Known rows, with every way that one mark hangs from another:
ronu{mabe pelug{bogi levuz refas} rubop}: [-20 -40 -24 -27  -6   2 -22  -8  -2   7   3  25  10   6  -9   1 -31  -4
   8  12   0  -3 -24  41  35  -9 -21   3]
levuz{pelug{refas ronu{mabe rubop}}}: [-36  20  -3 -15   3  -5 -23 -46  13 -13  22  22  21   0 -19   4 -24  -4
  -4 -19  13  -4  -5  30  28  28 -15  27]
refas{pelug{bogi levuz ronu}}: [  8 -39 -11  -5   1  29 -21  -3   4  -3 -17   7  16   4  17   1 -22  11
 -11   6 -13   2   7   3 -13  17 -20   0]
pelug{bogi levuz}: [  7 -21 -15  -9   2   5 -12  13 -13   5 -29  10   4   8  10  -1 -11   6
   0   9 -10   9  -3   6  -1   5  -8 -11]
ronu{mabe pelug}: [-16 -11   0  -7  -5  -2   2   2  -5  -3  30   1   0   5  -9  -2  -4  -8
   4   8   4 -14 -22  21  15 -11 -11  16]
pelug{levuz ronu{mabe}}: [-10  -1  -4   2   3   6 -15 -12  12   2   2  17  13  16  -3   5 -16   4
  -9 -10   1  -1  -7  31  17   9  18   5]
pelug{bogi levuz{ronu}}: [  6  -9 -14   0   1   6 -20  -4  16   2 -14   4   6  11   1  -2   9   7
  -7  10 -12   4  -3  -6   2  12 -10  -8]
bogi{pelug{levuz{ronu{mabe}}} rubop{refas}}: [-30  13 -29   3  -7 -25 -20 -30   4   9   2   6   2  38 -13   3  16  12
  -3 -12   0 -11 -21  12  30 -22 -42   3]
bogi{rubop}: [ -1  -2  -5  -8  -1  -5  -1 -14   3  -9  -9   8  -1   7   7   3  -4   5
   1 -10   3   0  -3  -1   1   4  -3   2]
bogi{pelug{levuz ronu} rubop{refas{mabe}}}: [ 14 -25 -27  -1  -3 -20 -31 -30   1   1   5  12   7  31  -2   7  -8  21
  -4 -21  -2  -4  -6  20  11 -10 -40  10]
mabe{pelug{bogi{rubop} levuz refas} ronu}: [  4 -24 -26  -8   9   8 -25 -11  13   0 -35  29  10  -3  17   7 -16  17
 -21  -8 -15  -9   3 -12   3  13 -38 -22]
ronu{mabe rubop{bogi{pelug}}}: [-18  -3  -3 -23  -6 -32  -3 -22 -23  12  26   9  -5  15 -26  -8  -4 -20
  12   9   6  -9 -45   0 -16 -34  -9  27]
mabe{pelug{bogi{rubop} refas} ronu}: [ 10 -22 -15 -14  10   1 -21  -9  27 -12 -24  23   5 -10  12   6 -15  11
 -20 -11  -8  -9   6 -14  -4  20 -58 -11]
mabe{ronu{rubop{refas}}}: [  7  21   8  -2   8  -7 -17   7   5  -9  19  12   0  20  -8   4   4  -3
  -3 -12   8   0  -6  -1  33 -18 -32  16]
refas{mabe{ronu{pelug{bogi levuz} rubop}}}: [ 34 -27  -2 -12   2  -6 -26   5 -13  -8  40  25   5  17  -6   3 -11   1
   2   9  -3 -13 -28   7   7 -19 -22  24]
levuz{pelug{refas ronu{rubop}}}: [-23   5  -5  -8   5  10 -21 -46  15  -8   8  16  22  -8 -11   3 -21   3
 -10 -17   8  -1   3   8  20  37 -14  16]
refas{mabe pelug{levuz ronu} rubop{bogi}}: [ 37 -29   5  -5 -16   2 -36 -40   5 -12  48   1  11   7   0  -2 -14   8
   6   8 -13  -4  10  -6 -38 -29  26  27]
levuz{ronu{mabe rubop{refas}}}: [-22  39   3  -5  -7 -22 -23 -16  34  -9  40   3   2  28 -25   0  11  -9
   6  -1  11  -1  -8  22  37 -18 -30  30]
ronu{pelug{refas}}: [ -7 -39 -15  -5  -3  16  -7  -8  12   6   0  -2   7 -15  -1   1  -7   1
  -4   3   0  -8  -5  10  21   3 -11 -10]
ronu{mabe{pelug{levuz refas}} rubop{bogi}}: [-33  -4 -14 -15  -9  -7 -23 -36   2  20  14  18   8   0 -12  -4 -17 -12
   0  19  -6  -9 -18   7  -2 -31  17   2]
bogi{rubop{refas{pelug}}}: [ -9  -3 -11  -4  -9   3 -13  -9  -3 -16   2  -6   1  12  14   1   2   6
   4  -3  -1  -1  10  -4   8 -17 -48   8]
mabe{pelug{bogi}}: [  1 -14  -8  -9  -1   0  -5   5   5   1  -6   2  -1  -6   5  -5 -10   2
  -9  21 -11  -2   5 -15 -25   5 -47   5]
ronu{pelug{bogi levuz} rubop{refas}}: [ -2 -35 -17 -18  -3   8 -21  12 -14   5   1   9   4  22  -3  -3 -14   2
   6  20  -1   6 -17  14  37 -22 -47  11]
mabe{pelug{refas}}: [-15  -8 -13   2  -4   6  -9 -19  18  12  -5   2   6 -19  -1   2 -10   5
 -12   6  -7 -10  14  -4  -4   1 -19 -14]
bogi{rubop{refas}}: [ -3   1 -11  -8  -1  -9 -12  -4   6 -12 -10   1  -2  17   7   2   3   7
   3 -11   4   7   4   8  24  -8 -37   4]
pelug{levuz refas{mabe}}: [  6 -15 -21   1  -7  -8 -28 -18  10   4   6  11  10  -3   1   6  -5   9
   4  -5  -6  -2   8  30   6 -10  17 -17]
mabe{ronu{pelug}}: [ 12 -17   8   5   9  15   1  10  -4  -4  22   3   1  -1   0   2   7   0
 -14  -1  -1 -17 -19 -15  15  -4 -10   7]

Rows:
[ -3 -62 -30 -14   0  22 -19   5   1   9 -25   9  11  -7   8   0 -18   8
  -2  12 -11   1 -10  18  21   6 -19 -23]  ronu{pelug{bogi levuz refas}}
[-22   1 -21  17  -6  15 -21 -38  32  22  -4   1  12  -9  -3   3   7  12
 -23   8 -14 -15  14 -14   4   2   0 -23]  mabe{pelug{levuz{ronu} refas}}
[-15 -30 -31 -11  -3 -11  -7 -34   2  11 -28  12   2  -2  -2   6 -12  11
  -2 -20   2  -9  -8   1   1   4 -33 -15]  bogi{pelug{refas} rubop}
[  9  -6 -10  10 -15  -1 -17 -14 -16  -1  30   0   7   6   8   2   0   8
   5   9 -10 -14   7   6 -22 -28   3   5]  refas{mabe pelug{levuz}}
[ -1 -17 -38   4 -10 -23 -31 -57  19  10   4  13   7  11 -10   8   8  19
  -6 -19  -7 -19  -7   9  -3  -6 -13 -13]  bogi{pelug{levuz{ronu} refas{mabe}} rubop}
[ -3  22   3  11   3   7  -8 -16 -11  17  19  20   5  10  -3   6  -9   5
 -20   4  -6 -21  -9 -24   1 -16   0   6]  mabe{pelug{levuz} ronu{rubop}}
[  5  -4   1 -11   9 -19 -16  -3 -17   7  16   6  -4  19 -17  -6  13 -11
  -2  -3   2  -5 -35 -25   5 -36 -38  19]  mabe{ronu{rubop{bogi{pelug} refas}}}
[-18   3 -18  -8   4   1 -27 -24  20 -15 -10   1  14 -13  -5  -4  12   6
  -8  -2  -6   1   7  -6   7  39 -51  -1]  levuz{pelug{bogi refas} ronu}
[ 15 -36  -3 -11   2  21 -16   1  19 -16  -7   2  12  -2  11  -1 -20   3
 -10   3  -6   2  10  -2 -19  24 -40  14]  refas{pelug{bogi ronu}}
[ 14 -20 -28   1   1 -22 -28 -33  -5   6   0  27   6  10  -1  13  -3  20
  -7 -31  -6 -20 -13   8   1 -11 -15 -16]  bogi{pelug{levuz refas{mabe{ronu}}} rubop}
[ 13 -33 -23 -20  -7   1 -31 -15   9   2 -25  19   8  -1   1   5 -30  17
   7   0 -11  10  19  15   7   0  -9 -15]  pelug{bogi levuz refas{rubop}}
[ -6 -45  -5 -24  -3  11 -13 -21   6   5  16   3   4 -10 -10  -7  -8 -16
   6  15   3  -4 -26  -2  11 -19   6   6]  ronu{pelug{refas} rubop{bogi}}
[ 51 -13   9 -13  -9 -18 -30  -2   2 -33  46  12  -1   3   0   4 -12   9
   8  -2  -9 -12  18 -10 -35 -19 -44  34]  refas{mabe{ronu} pelug{bogi} rubop}
[ 21  -7 -22  -9  -7 -23 -43 -11  28 -21   8   7   3  30   2   1  16  15
   5  -3  -7   8   3  17  13  -6 -46   5]  pelug{bogi{rubop{refas{mabe}}} levuz{ronu}}
[-11 -30 -17 -21  -2 -13 -13 -34  -4  19  -3   7   2  -5 -19  -5  -9 -12
   6   2   0  -6 -26 -10 -11 -19  -7   0]  ronu{rubop{bogi{pelug{refas}}}}
[ 13 -25  -3 -15  -9 -21  -5 -27 -21  11  14  -3  -8   4 -18  -6  -3   0
   9   8  -5  -6 -14 -30 -32 -32  -6  14]  refas{rubop{bogi{pelug}}}
[ -1 -19  10 -10  -4   7  -9 -27  14   0  41  -8   0   6 -20 -11  18 -18
  -2  23   2  -9 -34 -27  -1 -19   9  26]  levuz{ronu{pelug rubop{bogi}}}
[ -5 -17 -26 -11  -3  -1 -23  -1  -4   1 -26   9   2  18  15  -1  -8  16
  -7  12 -13   6   6  -6   7  -9 -62  -6]  mabe{pelug{bogi{rubop{refas}} levuz}}
[ 21  -4   5   7  -5  -6 -17 -22  32  -7  39   2   7  -4  -5   1 -11   6
 -16   3  -4 -12  13   5 -25   4 -16  23]  refas{mabe{pelug{ronu}}}
[-19  -1 -10   4  -5  13 -26  -5   7  -3  13   2  16  21   5   3  -8   6
  -5  -4  -3  -4   5  31  24 -13 -22  12]  rubop{refas{pelug{levuz ronu{mabe}}}}
[ 26 -20 -15 -26  -4 -33 -32   7  17 -31   5   8  -4  19   6   0  -1   6
  15  -4   0  13   5  24   5  -8 -68  17]  pelug{bogi{rubop{refas{mabe}}}}
[  1   2 -16  -9  -2 -19 -37 -29  24 -26  21   3  12 -11 -10  -3  15   5
  -1  -3  -7  -3  10   7  -7  29 -51  10]  levuz{pelug{bogi refas{mabe}} ronu}
